Known rows, with every step that occurs
A-Y-G-E: [ 2.63  0.79 -6.80 -0.18  3.13 -3.11 -0.37 -0.34 -3.61  0.93 -0.07 -3.15
  1.19 -1.29 -1.03 -0.01]
T-E-A-Y: [ 0.24 -1.24 -3.98 -0.52  3.02  0.30 -0.32 -0.45 -1.50  0.54 -0.48 -1.27
 -0.63 -1.49 -0.16  2.26]
T-E-Z: [ 1.70 -0.67  0.25 -0.47  2.84  1.53  0.21  0.57  2.20 -1.01 -0.18 -1.37
 -0.65 -0.04  1.72 -1.13]
Y-E: [ 0.22  0.12 -2.32  0.10  2.17 -0.71  0.01 -1.10 -0.68 -0.93 -0.03  0.44
  0.32 -0.12  0.28  1.45]
A-Y-G: [ 1.57  0.03 -4.63  0.11  3.53 -1.94 -0.73 -0.75 -3.04  0.98 -0.65 -1.69
  0.48 -0.59 -0.82 -0.38]
E-T-G-Z: [ 0.37  0.13  1.32 -0.80  3.95 -2.45 -0.54  1.22  1.34  0.76 -0.20 -0.24
  0.39 -0.11  0.43 -1.94]
A-Y-G-T-E-Z: [ 3.60  0.53 -4.29 -0.42  7.08  1.07 -0.95  0.73 -1.52  0.35 -0.71 -2.34
  0.28 -1.26  0.93 -0.99]
A-E: [-0.06  0.72 -3.06 -0.07  2.75 -0.77  0.63 -0.35 -0.97 -0.13 -0.51 -0.72
  0.82 -0.31 -1.07  0.41]
T-G-E-A-Y: [ 1.15 -1.06 -5.36 -0.98  1.85 -1.09 -0.40  0.24 -2.40  1.44  0.03 -1.94
 -0.39 -1.81 -0.87  0.58]
Y-G-E-A-T: [ 1.67  0.49 -6.48 -0.71  1.50  0.40 -1.40 -1.16 -2.96  1.56 -0.38 -2.25
  0.96 -1.23 -0.23  1.09]
G-E: [ 1.17  0.68 -2.66 -0.27 -0.15 -1.43  0.25  0.31 -1.01  0.06  0.53 -1.55
  0.77 -0.70 -0.28  0.32]
A-T-E: [-0.93  1.36 -1.31 -0.01  3.77  1.50  0.61 -1.44 -0.23  0.04 -0.94 -0.35
  0.44 -0.86  1.92  0.83]
T-E-A-Y-G-Z: [ 1.86 -0.17 -4.16 -0.88  7.59 -2.02 -0.70 -1.15 -2.15  1.38 -0.89 -2.68
  1.56 -1.70 -0.15  1.20]
A-Y: [ 0.64 -0.01 -2.85 -0.06  2.61 -0.64 -0.23  0.06 -2.28  0.55 -0.20 -0.38
 -0.02 -0.42 -1.18  0.31]
A-T-G-Z: [-0.35  1.45  0.70 -0.98  5.84  0.29  0.29 -0.74 -0.69  1.38 -0.90 -0.03
  1.49 -0.88  0.82 -1.45]
Y-E-A-T-G: [-0.90 -0.36 -3.02 -0.77  3.17  1.49 -0.42 -1.67 -0.85  0.90 -0.85  0.39
 -0.37 -1.13  1.30  0.71]
E-A-T: [-0.02 -0.23 -2.77 -0.60  0.75  2.47 -1.23 -0.72 -1.50  1.09 -0.48  0.02
  0.02 -0.49 -0.24  1.34]
A-T-G-E-Z: [ 2.28  0.47 -2.47 -1.05  2.51  1.31 -0.11  0.81 -0.07  0.37 -0.02 -1.83
 -0.03 -0.48  0.93 -2.99]

Rows
[ 0.20  1.53 -1.01  0.03  4.07  1.05  0.19 -0.02 -0.48  0.09 -0.52 -0.30
  0.55 -1.58  1.67  1.11] -> G-T-E
[ 0.19 -0.65 -3.51 -0.11  3.92 -2.83 -0.71  0.40 -0.22 -0.06 -0.31  0.17
 -1.20 -0.23  0.28 -0.70] -> A-Y-E-T-G
[ 0.31  0.56 -1.70 -0.53  0.49 -1.62  0.83  0.17 -0.11  0.52  0.13 -1.57
  0.19 -1.24  0.90 -1.16] -> T-G-E
[ 2.73  0.23 -6.98 -0.04  2.12 -4.43 -1.76  1.24 -2.28  0.57  0.19 -2.78
  0.20 -0.28 -1.30 -0.69] -> A-Y-G-E-T
[ 0.51  0.20 -0.38 -0.74  5.54 -3.06 -0.54  0.37  0.86 -0.02 -0.16  0.05
  0.58 -0.13  0.56 -0.94] -> Y-E-T-G-Z
[ 0.96  0.13 -2.53 -0.80  7.44 -3.41 -0.67  0.49 -0.79  0.36 -0.37 -0.27
  0.53 -0.46 -0.28 -0.77] -> A-Y-E-T-G-Z
[ 2.47  0.23 -6.26 -0.30  4.28  0.24 -2.11  0.09 -4.28  2.03 -0.58 -1.46
  0.68 -1.77 -1.13  1.15] -> E-A-Y-G-T
[ 2.36 -0.31 -2.46 -0.56  3.10  0.90 -0.07  0.98  0.32 -0.65 -0.24 -1.34
  0.07  0.47 -0.84 -1.64] -> A-E-Z
[-0.52 -0.14 -2.09 -0.22  2.62 -2.28 -0.01  0.94  0.95  0.23 -0.59 -0.52
 -0.77 -0.05  0.08 -1.89] -> A-E-T-G
[-0.33 -0.72  0.27 -0.15  0.22 -1.70 -0.52  1.22  1.84  0.40 -0.17  0.05
 -1.37  0.27  0.95 -2.17] -> E-T-G
[ 0.50 -0.23 -2.24 -0.52  2.50  1.96 -0.75  0.01 -0.43  0.64 -0.34 -0.79
 -0.12 -1.82  1.13  2.42] -> G-T-E-A
[ 1.49  1.61 -4.70  0.06  6.89 -0.51 -0.31 -0.57 -2.94  1.03 -1.03 -1.80
  0.93 -2.15  1.03  0.86] -> A-Y-G-T-E
[ 0.48  0.18 -3.57  0.07  1.99 -2.39 -0.81  1.30  0.04 -0.38 -0.20 -0.63
 -0.11  0.55 -1.29 -0.36] -> A-E-T
[-0.22  0.41 -0.25 -1.35  4.81  0.90 -0.43 -0.70 -0.67  1.87 -0.81 -0.24
  1.06 -1.14  0.48 -0.47] -> E-A-T-G-Z
[ 1.33 -0.20 -3.74 -0.46  3.41  1.05 -1.20 -0.63 -1.01  1.06 -0.67 -1.75
  0.27 -1.99  1.33  2.10] -> Y-G-T-E-A
[ 0.92 -0.15 -4.82 -0.57  4.57  1.11 -0.99  0.08 -2.63  1.09 -0.53 -1.08
 -0.13 -2.11 -0.21  2.51] -> G-T-E-A-Y
